What can hang from each mark:
N: K
P: Q
S: M Q
E: D J
T: F
M: S T
Q: K P S V
R: Q
V: Q
L: G Q Z
K: Q
D: E M Q

Each row was made from one small tree. The marks that hang from a mark follow it in brackets, in alphabetical order. Every link used is in the known rows. Write each row's tree.
Known rows:
D[E M[S T[F]]]: [  9   2  -3   7  -7 -15 -16   4   3  -7   7  -1 -16  15  -5   3   7   3
   4  -3  -3   3   7  -5 -34   1  -4   1  -1  -3  17 -16   3   5  -6  -1
  12   5  -1  -7  -8 -11  22   3   0  11   4  -1   3  -2 -10 -11  -9]
Q[P S[M]]: [ -7   2   4   1 -18  -6  -2   9   5  -9  -2   1   0  -9   1  -5   4  -9
   4   0  -2  -6 -11  -4   0   3   3  -8  -2  -3   1   1  -6   4   2   3
   0 -12   0  11  -9  -1 -12  -7   3   0   0  -8  -2  -1  -6  16   5]
L[Q Z]: [ 11 -13  -2  -1  10   1 -14   0   9   0  13  -3  -3  12   0  -2  -3  14
  -2   5   5  11  -5   1  -8  -6   3  27   0   2  -2 -13   1   2   7  -1
 -22   8 -13 -24   2  -4  -6  -1  -5  -4   2  -2  -8  10   6  -8   6]
R[Q[K]]: [ -5 -14 -13   3   4  -2   2 -10   2   2   1   2  -1   3   3  -5   0  -1
  -1 -13   5 -10 -13  -2   0  -4   2 -16  -1   6   4  -6   4   1   2   3
   9   2   1 -11   1 -12  -6  -4  -6  -4   7  -4   1   4  -6  11   3]
K[Q]: [  3 -11  -7   2   3  -4  10   1  -4  -6  -6   0  -1  -1   0  -4   6  -3
   1  -4   4  -3  -3  -3  -3  -2   0  21   4   4   2  -2  -6  -3   7  11
  11   0   2 -10   2 -10  -3  -2   0  -2  -1  -2   5   0  -3  -1   3]
S[Q]: [ 11   0   6  -1   5   0   0  -7  -2 -11  12  -7  -3   6   7  -1  -2   7
   2  -5   1  -4  13   3  -3  -4   0   3   1  -1  -6  -2   2   1   0  -9
  -1   0   2  -2  -3  -1  -5  -8   4   0   1  -3  -4   1   3   1 -13]
M[T]: [ -1   2   0   3  -5   0   0  -6   2  -2 -10   2  -4   1  -2   5   0   2
  -1   7   4  -4   1  -1 -20   0   1 -11   2  -2   5  -2  11   0  -4   3
  -1  -4  -8  -4  -3   1  22   3   4  -1   2   3  -7  -2   0  -4   3]
V[Q[K S]]: [ -2  -6 -11   1  -4   1   2   2  -1  -1 -11   2   1   0  -3   2   5  -7
   0  -7   3  -5 -20  -6  10   1   1 -32  -3   3   3   2  -2  -4   1   8
   1  -7  -4  -5  -5 -11  10   0  13  -1   3  -3 -14   0  -2   2  18]
N[K[Q]]: [  1 -17 -21   2   9  -8  11 -12  -4 -11  -3   2  -1   0  -3   1   2  -1
   0  -3   2 -11  -7  -5   4  -1   2  -4   0   2   6  -2  -3  -3   6   5
   9  -4   1  -9   5 -10   9  -2  -4  -7   2   2   3   1  -3  11   4]
L[Q]: [ 10  -7   5  -1  10   0  -5  -6   5  -1   1  -2  -6   6   1   1  -9  13
  -2  -3   4   3  -5  -1  -1  -2   1  17  -1   4  -2  -7   1   3   7  -3
  -3   5  -5 -12   2  -8 -13  -5  -2   2   0   0  -6   8   4  -3  -3]
R[Q[K P S V]]: [-20 -12 -10   7  -9  -8  -4   3  11  -8   9   1  -2   1   3  -7   4  -7
   0 -16   4 -13 -25  -7  17   1   5 -25  -2   5   3  -7   1   3  -2  11
  -6  -9  -1   6  -6 -15 -10  -8  12  -4   1  -9   3   0 -11  24   6]
K[Q[P S V]]: [-12 -10  -5   6 -11  -9   4  14   5 -16   1  -1  -1  -2   1  -7  11  -8
   2  -8   4  -5 -14  -8  15   2   3  13   3   3   2  -3  -9   0   3  19
  -3 -10   0   8  -5 -14  -7  -5  17  -1  -7  -7   7  -4  -9  11   7]
S[Q[P]]: [  5  -3   7  -1   3  -5  -2 -11   2 -15  12  -7  -3   9   6  -2  -7   6
   2  -9   1  -6   9   1  -3  -2   2  13   1  -5  -8  -5   3  -2  -2  -5
  -6  -4   1   2  -5  -3 -13 -14  14   0  -1  -5   1   1   4   7 -15]
R[Q[K S[M] V]]: [-11  -8  -5   6  -9  -3   2  12   6  -5   9   3  -2  -4   4  -8  10  -4
   0 -12   2 -11 -20  -3  14  -2   3 -39  -2   7   5  -6  -1   9   2   9
   3  -7   1   2  -4  -9  -6  -2  -4  -2   5  -6  -5   2 -12  20  11]
N[K]: [  0  -9 -16   1   6  -5   4 -13  -1  -7   2   2   0   1  -3   4  -2   0
  -1   1  -1  -8  -6  -3   5   1   2 -18  -3  -1   5  -1   1  -1   2  -3
   1  -4  -1  -2   4  -2  11   0  -3  -6   3   3   0   1   0  12   1]
S[M Q[K P V]]: [  3  -2  17   0  -7  -9   7   3   5 -22  20  -2   1  10   4  -3   2  15
   1 -11  -6  -7   6   2   9  -3   5 -16  -4  -9  -6 -15   1   4  -4   8
  -9 -13   9   6  -3   0 -22 -14   9   4   1   2  -5   2   5  16  -7]
M[S[Q[K P V]]]: [ -1   1  -5   6   2 -11  -8   0   8   0  24  -8   0  12  -1   5  -5  18
   3  -8   0 -12  -2  -2  -3   4   4  16  -4  -6   2  -9  -4   2  -2   3
   1  -4   5  11  -5  -9 -17  -9  19   3  -1   1   8  -4  -4  16 -12]
S[M Q]: [ 18   4  20  -3  -1   1   8   5  -5 -12  12  -4   0   2   8  -3   3  11
   2  -3  -4  -2  15   7  -9  -6  -1  -8   0  -5  -6  -5  -1   6   3  -5
   7  -4   8  -3  -2   6 -17  -8 -10   4   5   0 -11   4   6   3  -8]
E[D]: [ -3  -2   0   4  -2   0  -3  -8   3   3   6   1  -3   4  -1  -1  -5   3
   2   5  -2   4   0   1 -15   3  -1 -11   1   6  -3  12  -2   3  -2   0
   3  -1  -2  -2   7  -3   8   4   8  -7   4   5  -2   1   4   7  10]
E[D J]: [-10  -1  -3   4  -3  -2   0 -28   4   8  -4   4  -7   8  -1   1  -2  -4
   8   0  -3   3  -2   0  -3   4  -2   1  -3   3  -5  14  -9   4   1  -2
  -5  -3   1   1  16  -5   5   6  10  -7   4   5  -4   7  11   2  14]
E[D[M[S T]] J]: [ -4   1  -9   6  -3  -7 -14 -26   6   9  -2   3  -9  11  -4   2  -5  -1
   8  -1  -3   1   0  -1 -26   5  -2  -2  -4  -2   4   4  -8   7  -2   2
   3  -3  -2  -3  11  -8  14   9   5  -3   4   6  -6   7   7   6  16]
E[D[Q[P]] J]: [-15  -7  -8   5  -6  -8  -9 -37   5   1   3   5  -6   5  -2  -3  -2  -2
   9  -4  -3   6   2  -2 -14   4   1  18  -4  -5  -9  14 -12   3  -1  -4
  -3  -4   3   3  14 -12   3   3   8  -5   6   6   6   7  10  11   9]
D[E[J] M[S] Q]: [  3  -3 -15   8  -4 -20 -26 -17  -1  -4   9   2 -17  14  -6  -6   7   1
  10 -10  -5   8  17  -5 -25   0  -1  14  -6 -13   7 -12 -11   6  -5 -12
  20   6  12  -5   3 -24   7   3 -11   9   4  -1  13   2 -10  -1 -13]
L[G Q[P] Z]: [  6 -14  14   2   1  -5 -18  -8  10 -10   8  -4  -1  19   3  -4   2  13
  -2   8   6   9  -7  -2  -3  -6   3  49  -5   4  -3 -29  -1  -2  -1   3
 -41   5 -13 -28  -4  -5 -46  -8  19   0  -1 -10 -11   8   6 -11  -2]
R[Q]: [ -2  -8  -2   2   4   2  -1  -4   0   2   1   0  -1   0   6  -5   0  -2
  -1 -11   5  -5 -10   0  -5  -5   0  -5   3   7   0  -2   1   3   3   0
   7   2   1  -7  -1  -7 -11  -1  -6  -2   6  -6   0   4  -4   7   2]
S[M[T]]: [  7   6  13   0 -10   1   7   6  -1  -3  -8   4   1  -3   0   2   6   7
  -1   7  -3  -1   3   3 -20  -2   0 -17   0  -5   4  -5   4   5   0   6
   7  -7   0  -4  -1   8   3   3 -11   3   6   5 -11   2   2  -1   7]
P[Q[S]]: [ -8  -6  -9   0  -9   2  -3  -4  -1  -1 -14   1   4  -9   5  -3   9  -4
   3   3   1  -1  -7  -4   1   0  -1  -9   7  12   3  12  -8   2   4   6
   7  -1 -12   0  -9 -14  -3   3   7   0   3  -8 -12   1  -2   3   6]
S[M[T[F]]]: [  5   5  17  -1 -11   0   9   8  -1  -6   0   3   1  -5   0   4  11   6
   0   4  -4   2   1   2 -23  -2  -2  -2   1  -4   4  -4   2   6   3   7
   3  -4  -1  -1  -3  10   6   2 -13   8   8   6  -9   3   5  -6   6]
N[K[Q[P]]]: [ -2 -18 -19   2   6 -11   9 -16  -1 -14  -2   1   0   2  -4   1  -1  -2
   0  -5   2 -12 -10  -7   4   0   3   3   0  -1   5  -4  -3  -5   5   7
   4  -6   1  -6   4 -11   1  -5   3  -7   0   1   7   1  -2  15   2]
E[D[M Q] J]: [ -6  -6 -10   4  -3  -8 -18 -32   1   0   6   6  -8   7  -3  -7  -2  -5
   9  -6  -4  10   9  -1 -21   2  -2   3  -5  -5  -3   7 -12   6  -2  -3
   3   0   2  -4  12 -12  13   7  -7  -1   4   5   0   8   8  10  13]
R[Q[P]]: [ -7 -11   0   1   1  -3  -3  -9   4  -2   1  -1   0   3   4  -5  -4  -3
  -1 -15   5  -7 -14  -2  -5  -3   2   4   4   3  -2  -4   2   0   1   3
   2  -2   1  -3  -3 -10 -19  -5   3  -2   4  -8   5   4  -2  12   0]
K[Q[S[M]]]: [  3  -8  -5   3  -7  -4  11  13  -4  -7  -8   1  -1 -10   3  -7  13  -8
   4  -2   3  -5  -6  -3  -1  -1   0   5   2   5   4   1 -10   3  11  10
  17  -4   1  -7  -2  -9  -4  -2  -9  -2   2  -7  -1  -1  -9   4   8]
S[Q[V]]: [  4   2  12   1   2  -1  -1   4   2 -15  20  -6  -3   8   7  -2   1  10
   1  -7   0  -1  10   3  11  -2   1  -6   1  -2  -7  -5   1   3  -4  -1
 -11  -4   2   7  -3   0  -7  -7  14   3  -3  -1  -4  -2   2   4 -11]

Which tree is each row?
[ -3  -9  -4   3 -11  -8   8   6   0 -12 -11   1  -2  -6   1  -6   9  -8
   3  -2   4  -8  -9  -5  -9   0   2  12   3   1   4  -2  -6   0   7  15
  11  -9  -1  -4  -5 -11  -4  -6   2  -2   0  -7   1  -1  -8   8   8]	K[Q[P S[M[T]]]]
[-15  -9 -11   9 -11 -18  -3 -20   4 -14   8   8 -16  12  -5  -4  15   2
   7  -8  -5   6   9  -7  12   1   3 -10  -8  -8   0  -6  -4   3  -7  -6
  -2  -3  11   3  10 -22  13   0   7   2   4   5  13   0  -5  -2 -11]	D[E[J] Q[K V]]
[  0   7   2   8  -3  -8 -10  -2   9  -1  14  -8  -4  11  -1  10  -3  19
   1   1   3 -11   1  -1 -26   3   4  11   1  -8   5  -9   4   4  -6   5
  -1  -8  -3  10  -8  -5   1  -5  22   3   1   3   0  -5  -4  10 -10]	M[S[Q[P V]] T]
[-21  -3  -3   6 -24 -13   1  15  14 -17  12   5   1  -2  -3  -5   8  -4
   1  -6  -5 -10 -19  -8  27   6   7 -34  -8  -4   4 -11  -3   4  -5  18
 -14 -19   1  19  -7  -7  -7 -10  16   0  -3  -3  -1  -4  -8  26  10]	Q[K P S[M] V]
[-14   2  -4   7 -22  -7   4  20   9 -11   6   6  -2  -6  -2  -2  15  -1
   1   2  -3 -10 -14  -5  18   5   5 -56  -7   0   9  -7   2   8  -4  16
  -7 -15  -3  11  -5  -3  16  -1   4  -1   1   1 -11  -5 -11  16  14]	Q[K S[M[T]] V]
[  7   1 -11   5   6  -7  -7  -4   3   6  18  -8  -1   8   0   5  -5  16
   4  -4   0 -12   2   1 -12   2   2  12  -4  -3   4  -5  -4   3   2  -3
  13   2   5   1  -2  -9 -10  -7   6   1   4   0   4  -2  -5  11 -13]	M[S[Q[K]]]
[ 17   5  19  -2  -4   1   7   0  -4 -13   5  -2  -3   3   6   1   3  13
   1   2  -1  -5  16   6 -23  -6   0 -16   1  -7  -2  -7   7   6   0  -3
   6  -7   2  -6  -4   7  -3  -6  -7   2   7   2 -15   3   5   0  -6]	S[M[T] Q]
[ -9   3   4   2 -21  -7  -2   7   6  -9  -6   2  -1  -8   1  -2   5  -7
   3   3  -1  -8 -10  -4 -10   3   3 -14  -2  -5   3  -1   0   4   0   5
  -1 -13  -5   9 -10  -1  -1  -5   3  -1   1  -7  -5  -2  -6  13   6]	Q[P S[M[T]]]
[-11  -5  -1   6  -7   1  -4  14   5  -3   8  -1  -4  -5   7  -7   9  -7
   0 -11   4  -5 -18  -3  13  -1   1 -22   3  10   2   0  -3   8   1   5
  -2  -4  -2   6  -5  -8  -8   1   3  -1   2  -9  -3   0 -12  14   9]	R[Q[S V]]
[ -5 -12  17   5  -3 -11  -6 -11  13 -17   6   0  -2  18   1  -2   0  15
  -3  -4   2  -2 -14  -7  24   0   4  20  -9   7   0 -30   1  -2  -6  13
 -32  -4  -4 -12  -2 -13 -48 -13  32   8  -4  -4  -9   3   3   1  -7]	L[G Q[K P V]]
[ -9  -7   3   5 -14  -9   8  18   3 -16   0   0   0  -4   1  -8  13  -6
   2  -7   1  -4 -13  -6  11   1   2   8   2   2   2  -5 -11   2   5  21
   0 -12   3   6  -5 -10 -13  -5  10   1  -5  -6   3  -3  -8  12  10]	K[Q[P S[M] V]]
[ -4  -6  -3   0  -9  -3   4   2   1  -6 -11   3   4   1  -3   0   4  -5
   0 -10   1  -6 -22  -6   6   1   2 -25  -3  -3   1  -2  -3  -4   0  12
   0 -13  -1  -2  -7  -9  -5  -4  16   1   2  -4 -12   2   1   8  19]	V[Q[K P S[M]]]
[-21  -8  -4   4 -10 -13   0  -2  14 -15  13   3   1  10  -6  -1  -1   4
  -2 -10  -3  -7 -14  -7  26   4   7 -12  -6  -7   1 -14   3  -4  -9  19
 -21 -13   2  14  -1  -8  -7  -9  27   1  -6   3   8  -3   0  18   2]	Q[K P V]
[-13  -7  -5   2 -15  -2   3   5   4  -8  -5   5   7  -6   2  -4  15   2
   2   0  -4  -4 -12  -5  16   1   2 -35   2   9   6   3  -7   5   1  19
   0  -8  -8   6  -7 -14  -5   2   9   3   2  -3 -14   1  -2  10  12]	P[Q[K S[M] V]]
[-26  -6 -13   7 -19 -14  -4   7  15 -16  11   3  -1   0  -4  -4   5  -7
   1  -7  -1 -11 -21 -10  31   7   8 -28  -7  -2   4  -8  -1   1  -7  16
 -19 -16  -3  20  -8 -12   2 -10  26  -3  -6  -5   3  -6 -10  24   6]	Q[K P S V]
[  2  -7  -5   4  -9  -4  10  10  -4  -8 -11   1  -2  -9   2  -6  13  -6
   3   1   4  -7  -6  -4  -9  -1   0   1   3   4   6   0  -6   3  10  11
  16  -6  -2  -9  -3  -9   4  -1  -8  -2   2  -5  -4  -1 -10   3  10]	K[Q[S[M[T]]]]
[ -6 -17 -15   3   3 -11   9  -8   2 -17   3   1   0   4  -4   0   2  -1
  -1  -7   0  -9 -11  -8  14   1   4  -1   0  -1   5  -6  -4  -3   2  12
  -3 -10   2   0   3 -10   1  -4   9  -5  -2   2   6   0  -2  17   4]	N[K[Q[P V]]]
[  2  -4  -4   0  -7   2   6   7  -3  -1 -11   3   3  -2  -2   1   9  -4
   0  -6   1  -4 -18  -4   7  -1   0 -36  -4   1   3   1  -3  -1   2  10
   5  -9  -1  -5  -4  -7   5   1   6   1   5  -2 -17   2  -1   3  21]	V[Q[K S[M]]]
[-17  -9 -12   3 -13  -3  -1   0   5  -7  -5   4   5  -4   1  -3  13   0
   2  -1  -1  -4 -13  -7  20   2   2 -29   3  11   6   4  -6   3   0  17
  -3  -6 -11   6  -8 -18   1   1  17   1   0  -4 -11  -1  -4   9  10]	P[Q[K S V]]
[  1  -8  -3   0   3  -9   0 -18   4 -16  13  -4  -2  11   3  -2  -8   7
   2 -10   1 -11   6  -1   1  -2   4  -1  -4  -6  -4  -9   6  -3  -2  -2
  -5  -5   2  -2  -3  -8  -7 -17  13  -2   0  -3   1   0   3  11 -15]	S[Q[K P]]
[  3  -4 -10   7   0  -9 -25 -10   2   2  19   0  -3   6  -4  -5  -6   7
   4  -2  -3   9  10   0 -39   2   0   1  -2  -2   2   4  -9   7  -5   0
  18   3   0  -5   2 -12  11   4  -7   1   4   6   5   1  -2  18   7]	E[D[M[S] Q]]
[ -5 -17 -24   3   2 -11   7 -11   0 -14  -3   1  -1  -2  -3  -1   2  -7
   2  -4   2 -14 -14  -8   6   2   4  -5  -1   1   7  -1  -5  -3   7   5
   6  -8  -1  -3   0 -13   6  -6   2  -8   1  -3   4  -1  -7  18   4]	N[K[Q[P S]]]
[  4 -11 -12   2   4  -5  -5  -6   8  -3   1   1  -7   1   0  -1  -5   6
   1  -3   5  -6 -13  -5   9   1   4  -5  -6   7   4  -7   2   4   8  -1
   0   2  -8 -12  -1 -15   0  -9  -3  -2   2  -4  -9   5  -4   6   1]	L[Q[K S]]
[-18  -2  -8   8 -11  -6 -10 -22   5   0   8   5  -9   0   0  -4   7  -5
  10  -1  -4   7  -1  -3   0   5   0  -3  -5  -1  -6  16 -14   9  -1  -3
  -6  -6   1   9  12 -11  11   7   7  -4   4   5   1   4   4  12  15]	E[D[Q[S V]] J]
[ -3 -12 -15   4  -1  -8  10   4  -1 -15   2   2   0  -4  -1  -1   9  -4
   1  -2  -1 -10 -12  -7  14   1   2 -20  -1   3   7  -2  -7   3   6   9
   5  -9   1  -1   2  -8   6  -1  -3  -5   1   0  -1  -1  -7  16  10]	N[K[Q[S[M] V]]]
[ -7  -9 -12   0 -11  -2   3  -5  -1  -3 -13   5   7  -8   2  -4  11   0
   3   2  -2  -6  -9  -4   3  -1   1 -27   2  10   7   6  -6   4   6  11
  12  -4  -9  -4  -7 -15  -3   0   1   0   6  -5 -14   3  -2   8   9]	P[Q[K S[M]]]
[ -4 -10  -4  -1   1  -3   3  -9   2  -4 -10   2   4  10  -6   3  -2   0
  -2 -13   2  -4 -18  -6   6   0   2 -10  -2  -4  -1  -5   0 -10  -3  14
  -5  -9   0  -5  -2 -10  -4  -4  23   1   0   1  -5   2   7   3  13]	V[Q[K P]]
[ -9 -13 -11   4  -8  -7   0  -3   5  -4   1   3  -1  -3   4  -8   3  -7
   2 -13   3 -14 -21  -4   0  -2   4 -22  -2   3   4  -5   0   4   4   5
   8  -6   1  -3  -5 -13 -15  -9  -4  -4   7  -9   0   4  -9  22   7]	R[Q[K P S[M]]]
[  1   4  -7   9  -1  -8  -6  -3   8   1  14  -6  -4  11  -2  10  -1  20
   1   2   3 -14   1  -1 -21   3   4  -4  -2  -6   9 -10   7   4  -4   6
   5  -5  -4   3  -5  -7  12  -4  16   1   3   5  -3  -5  -6   8  -8]	M[S[Q[K V]] T]
[-15 -10 -12   7  -6  -3  -1   7   7  -4   9   2  -3  -2   4  -7   8  -7
   0 -13   4 -11 -21  -5  17   0   3 -35  -2   9   5  -5   0   6   0   8
   0  -5  -1   2  -4 -13  -2  -3   3  -4   3  -7  -2   0 -13  19   9]	R[Q[K S V]]
[-10  -9  -7   3  -5  -3  -6  -2   5  -3  -1  -1  -3  -4   6  -7   0 -10
   2 -12   6 -10 -20  -4  -1  -1   2  -6   2   5   1   0  -1   3   3   1
   4  -4  -2   1  -8 -11 -13  -6   3  -4   4 -13   3   2  -9  17   3]	R[Q[P S]]
[-19  -2 -14   7 -15  -8  -1  15  10 -10  11   3  -2  -3  -2  -3  11  -6
   1  -2  -1  -9 -16  -7  32   6   5 -43  -7   3   7  -4  -1   4  -4  12
 -11 -11  -4  13  -4  -9  14  -3  12  -3  -3  -3  -3  -6 -13  17   9]	Q[K S V]
